What can hang from each mark:
Q689: Q809
Q832: Q105
Q809: Q308
Q285: Q243 Q308
Q243: Q285
Q754: Q105
Q308: Q203 Q285 Q754 Q809
Q203: Q243
Q105: Q754 Q832

Known rows, with every way that one mark hangs from another:
{Q243 {Q285 {Q308 Q203 Q754}}}: -0.80 -1.05 -1.73 +3.97 -2.31 -1.42 +1.27 +1.58 +0.76 +1.92 +2.42 -1.77
 -0.10 +2.08 +0.13 -0.17 -3.46 +0.60 -2.68 -1.83 +0.55
{Q689 Q809}: +1.48 +0.00 -1.58 +4.16 -3.04 -2.93 +3.23 -1.40 +0.20 +1.51 -2.17 -0.08
 +0.66 +0.81 +0.48 +0.90 -3.40 +0.39 -1.70 -2.98 +0.32
{Q308 {Q203 Q243} Q285 Q809}: -1.90 +0.21 -1.64 +4.21 -2.41 -0.57 -1.92 -4.30 +0.34 +2.17 -0.15 -3.74
 +0.77 +1.68 +0.82 +1.41 -4.14 -1.21 -1.81 -2.92 -0.32
{Q203 {Q243 {Q285 Q308}}}: -3.09 +0.12 -1.36 +3.71 -2.18 +0.23 +2.64 -1.91 +0.31 +1.90 +0.07 -1.19
 +0.08 +1.31 -0.25 +1.20 -3.34 +0.29 -1.86 -2.36 +0.97
{Q308 Q285 Q754 Q809}: -0.36 -0.67 -1.78 +4.44 -2.39 -2.86 -0.72 -2.91 +0.54 +1.71 +0.80 +0.23
 +0.03 +0.97 +0.83 +0.24 -3.94 -0.70 -1.49 -2.42 -0.35
{Q308 Q203 Q285 {Q754 Q105} Q809}: -0.41 -0.66 -2.28 +4.45 -2.35 -3.85 -2.33 -2.78 +0.34 +1.48 +1.28 -1.82
 +0.43 +1.10 +0.99 +0.38 -1.78 -0.95 -0.76 -2.63 -0.73
{Q308 {Q203 Q243} Q285 Q754 Q809}: -2.67 -0.36 -1.53 +4.28 -1.87 -0.56 -2.74 -2.94 +0.77 +2.03 +0.63 -3.29
 +0.08 +2.00 +0.98 +0.95 -3.98 -0.77 -1.81 -2.60 -0.64
{Q832 {Q105 Q754}}: +1.41 -0.96 -2.37 +5.71 -2.42 -2.28 +6.25 -1.93 -0.47 +1.21 -2.34 +1.86
 +1.42 -0.57 +0.62 +0.78 -2.41 +1.91 -0.20 -2.56 +0.76
{Q689 {Q809 {Q308 {Q285 Q243}}}}: +2.07 -0.01 -0.83 +3.96 -2.90 -2.18 +4.99 -0.76 +0.74 +1.47 -0.32 -0.13
 +0.05 +0.40 +0.37 +1.21 -3.38 -1.37 -2.11 -2.87 +0.06
{Q243 {Q285 {Q308 Q203 Q809}}}: -0.21 +0.96 -1.91 +3.99 -2.59 -1.23 -0.85 -1.04 +0.35 +2.28 +2.58 -2.16
 +1.18 +1.41 +0.00 +0.32 -3.64 -0.60 -2.69 -2.11 +0.39
{Q203 {Q243 Q285}}: -2.73 +0.00 -1.74 +3.96 -2.53 +0.10 +3.60 -2.84 -0.01 +1.81 -0.29 -1.44
 +0.33 +1.44 +0.23 +1.98 -3.75 +0.73 -1.45 -2.80 +0.73
{Q308 {Q203 Q243}}: -0.90 -0.72 -1.36 +4.28 -2.51 -0.54 +4.55 -1.26 +0.38 +1.81 -2.37 -3.94
 +0.68 +2.10 +0.81 +1.69 -3.58 +1.05 -1.73 -3.00 +0.54
{Q243 {Q285 {Q308 Q203 Q754 Q809}}}: -0.94 +0.40 -1.84 +4.04 -2.08 -1.23 -1.70 +0.31 +0.80 +2.19 +3.42 -1.71
 +0.52 +1.67 +0.18 -0.06 -3.46 -0.07 -2.69 -1.75 +0.07
{Q754 {Q105 Q832}}: +1.38 -0.87 -1.59 +6.85 -1.94 -3.65 +6.24 -2.16 -0.22 +1.58 -2.15 +0.49
 +0.92 +0.02 +0.51 +0.97 -2.19 +0.80 -0.54 -2.66 +0.77
{Q285 Q243 {Q308 {Q754 {Q105 Q832}} Q809}}: +1.71 -0.39 -0.63 +6.49 -0.72 -2.52 +3.41 -1.13 +0.48 +1.81 +0.76 +1.51
 +0.12 -0.44 +0.57 +0.89 -1.08 +0.00 -1.11 -1.83 +0.44
{Q243 {Q285 {Q308 {Q754 {Q105 Q832}}}}}: -1.20 -0.74 -1.64 +6.40 -1.18 -2.55 +2.23 -0.44 +0.31 +1.74 +1.83 +1.36
 -0.08 +0.17 -0.15 -0.06 -1.91 +0.48 -1.30 -1.60 +0.72
{Q203 {Q243 {Q285 {Q308 {Q754 Q105}}}}}: -4.25 -0.29 -1.63 +3.76 -1.56 -1.12 +1.51 -1.51 +0.30 +1.31 +0.73 -0.48
 -0.50 +1.01 -0.12 +1.00 -0.83 +0.66 -0.57 -2.23 +0.45
{Q809 {Q308 Q203 Q285}}: +0.78 -0.63 -1.47 +4.54 -3.14 -2.73 +5.10 +0.48 +0.77 +1.69 -0.43 -2.97
 +0.69 +1.61 +0.38 +0.08 -4.23 -0.60 -2.26 -2.74 +0.11
{Q203 {Q243 {Q285 {Q308 {Q754 {Q105 Q832}}}}}}: -3.86 -0.26 -1.31 +6.24 -0.60 -0.60 +1.54 -1.53 +0.37 +1.82 +0.99 +0.11
 -0.27 +0.50 -0.23 +0.75 -1.77 +0.45 -1.06 -1.78 +0.64
{Q243 {Q285 Q308}}: -0.42 -0.34 -1.70 +3.89 -2.75 -1.74 +3.37 -0.81 +0.14 +1.79 +0.88 +0.03
 +0.38 +1.00 -0.21 +0.39 -3.47 +0.24 -2.12 -2.20 +1.07
{Q105 Q754 Q832}: +2.17 -1.11 -0.89 +6.67 -1.28 -1.21 +6.14 -1.56 +0.09 +2.12 -2.02 +0.98
 +1.25 +0.29 +0.70 +0.32 -5.60 +1.34 +0.20 -2.13 +1.09
{Q105 Q832}: +1.78 -1.06 -1.24 +6.87 -2.04 -2.36 +6.52 -1.23 +0.07 +2.04 -1.99 +0.25
 +0.78 +0.56 +0.59 +0.78 -4.48 +0.92 -1.83 -2.43 +0.92

Rows:
-3.27 +0.37 -1.48 +4.21 -1.95 +0.37 +4.88 +1.90 +1.16 +1.82 +1.15 -3.64
 +0.19 +2.33 +0.15 +1.05 -3.77 +1.04 -2.27 -2.33 +0.06 -> {Q809 {Q308 {Q203 {Q243 Q285}} Q754}}
+0.04 -0.37 -1.53 +4.62 -2.34 -4.20 +8.86 +1.56 +0.64 +0.84 -1.72 -0.01
 +0.32 +0.61 +0.39 +0.37 -1.06 +1.38 -0.31 -2.62 +0.11 -> {Q809 {Q308 {Q754 Q105}}}
+2.33 -1.19 -0.98 +4.30 -2.97 -1.84 +7.03 +0.52 +0.82 +1.70 +0.28 -2.79
 +0.32 +1.53 +0.73 +1.12 -3.68 -0.82 -2.32 -2.75 +0.31 -> {Q809 {Q308 Q203 {Q285 Q243}}}
-1.23 -0.84 -2.14 +3.94 -2.24 -2.76 +1.02 +0.71 +0.44 +1.39 +2.27 -1.57
 +0.01 +1.44 +0.11 +0.07 -1.16 +0.47 -1.41 -2.01 +0.37 -> {Q243 {Q285 {Q308 Q203 {Q754 Q105}}}}
+3.00 -1.56 -0.75 +3.91 -2.58 -1.50 +6.21 +0.85 +0.58 +1.82 -0.47 -2.24
 +0.28 +1.47 +0.69 +1.05 -2.78 +0.34 -2.45 -2.41 +1.07 -> {Q285 Q243 {Q308 Q203}}
-1.79 -0.23 -0.90 +4.48 -1.92 -0.60 +7.17 +2.42 +1.30 +1.58 -1.66 -3.82
 +0.19 +2.20 +0.58 +0.80 -3.40 +1.44 -1.92 -2.52 +0.02 -> {Q809 {Q308 {Q203 Q243} Q754}}
-1.02 +0.69 -1.45 +4.35 -2.25 -0.37 +1.57 -2.56 +0.39 +2.11 -1.36 -3.76
 +1.24 +1.76 +0.87 +1.75 -3.64 +0.32 -1.79 -2.94 +0.05 -> {Q308 {Q203 Q243} Q809}
-2.52 -1.81 -1.49 +4.14 -2.11 -0.71 +0.15 -1.73 +0.75 +1.75 -0.34 -3.43
 -0.52 +2.36 +0.98 +0.82 -4.00 -0.06 -1.75 -2.61 -0.12 -> {Q308 {Q203 Q243} Q285 Q754}
+0.59 +0.50 -1.11 +4.40 -2.44 -2.95 +5.77 +2.31 +1.11 +1.28 -1.51 +0.05
 +0.23 +0.94 +0.20 +0.15 -3.22 +0.85 -1.93 -2.53 -0.07 -> {Q689 {Q809 {Q308 Q754}}}
-4.00 +0.95 -1.38 +3.83 -1.43 +0.40 -1.13 -1.84 +0.68 +2.08 +1.90 -0.62
 -0.01 +1.19 -0.06 +0.85 -3.21 +0.07 -1.84 -1.97 +0.22 -> {Q203 {Q243 {Q285 {Q308 Q754 Q809}}}}
+1.63 -0.68 -0.92 +4.09 -2.48 -1.91 +2.92 +1.62 +1.30 +1.57 +1.17 -2.00
 -0.43 +1.49 +0.71 +0.60 -3.42 -1.04 -2.70 -2.48 -0.37 -> {Q689 {Q809 {Q308 Q203 {Q285 Q243} Q754}}}
-3.54 -0.52 -2.19 +4.01 -1.97 -0.86 +1.24 -1.36 +0.30 +1.39 +1.12 -3.01
 -0.03 +1.91 +0.57 +1.68 -1.46 +0.95 -0.71 -2.59 +0.03 -> {Q308 {Q203 {Q243 Q285}} {Q754 Q105}}
-4.38 +1.16 -1.75 +3.83 -1.33 -0.89 -1.35 -2.80 +0.34 +1.60 +1.71 -0.36
 +0.08 +0.61 -0.09 +1.07 -0.83 -0.07 -0.62 -2.16 +0.00 -> {Q203 {Q243 {Q285 {Q308 {Q754 Q105} Q809}}}}
-2.59 +0.27 -1.06 +4.13 -2.05 -0.74 +0.28 +0.43 +1.37 +1.61 -0.41 -3.48
 -0.27 +1.90 +0.35 +0.40 -3.81 -0.77 -2.33 -2.62 -0.70 -> {Q689 {Q809 {Q308 {Q203 Q243} Q285 Q754}}}
+0.94 +0.36 -1.25 +4.44 -2.50 -2.62 +4.54 +3.33 +1.27 +1.47 -0.75 -2.27
 +0.43 +1.68 +0.41 -0.03 -3.39 +0.70 -2.52 -2.47 -0.29 -> {Q689 {Q809 {Q308 Q203 Q754}}}
+1.97 -1.05 -0.90 +4.23 -2.91 -2.23 +8.29 -0.59 +0.62 +1.53 -0.38 -0.48
 +0.04 +0.71 +0.51 +1.26 -3.58 -0.68 -1.74 -2.79 +0.51 -> {Q809 {Q308 {Q285 Q243}}}
-2.50 +1.30 -2.03 +4.10 -2.35 +0.59 -0.57 -3.09 +0.23 +2.30 +1.43 -3.59
 +1.15 +1.87 +0.44 +1.93 -3.92 -0.10 -2.09 -2.74 +0.08 -> {Q308 {Q203 {Q243 Q285}} Q809}
+0.45 -0.47 -1.59 +4.67 -2.37 -3.86 +7.59 +2.62 +0.84 +1.05 -1.03 -2.33
 +0.55 +1.37 +0.56 +0.29 -1.21 +1.28 -0.88 -2.58 -0.05 -> {Q809 {Q308 Q203 {Q754 Q105}}}
+0.45 -0.40 -1.18 +7.11 -1.36 -3.75 +8.80 +1.52 +0.70 +1.36 -1.46 +0.56
 +0.46 +0.04 +0.33 +0.14 -1.97 +1.22 -0.79 -2.21 +0.30 -> {Q809 {Q308 {Q754 {Q105 Q832}}}}
+0.76 -0.26 -1.95 +4.41 -3.00 -2.53 -1.19 -3.20 +0.28 +2.06 +0.66 -2.53
 +1.04 +1.40 +0.88 +0.61 -4.27 -1.27 -2.06 -2.78 -0.23 -> {Q308 Q203 Q285 Q809}
-1.81 -0.03 -0.90 +6.96 -0.87 -1.42 +6.84 +1.47 +1.02 +1.67 -1.59 -2.96
 +0.45 +1.11 +0.47 +0.76 -2.04 +1.24 -1.09 -2.32 -0.01 -> {Q809 {Q308 {Q203 Q243} {Q754 {Q105 Q832}}}}
-3.87 -0.47 -1.28 +3.77 -1.66 +0.25 +1.81 -0.62 +0.71 +1.73 +0.88 -0.78
 -0.56 +1.57 -0.09 +0.82 -3.18 +0.75 -1.90 -1.98 +0.69 -> {Q203 {Q243 {Q285 {Q308 Q754}}}}
-0.16 -1.28 -1.46 +4.20 -2.10 -4.02 +4.49 +0.16 +0.40 +1.01 -1.23 +0.57
 -0.17 +0.62 +0.32 -0.03 -0.61 +0.96 -0.51 -2.30 +0.52 -> {Q285 {Q308 {Q754 Q105}}}
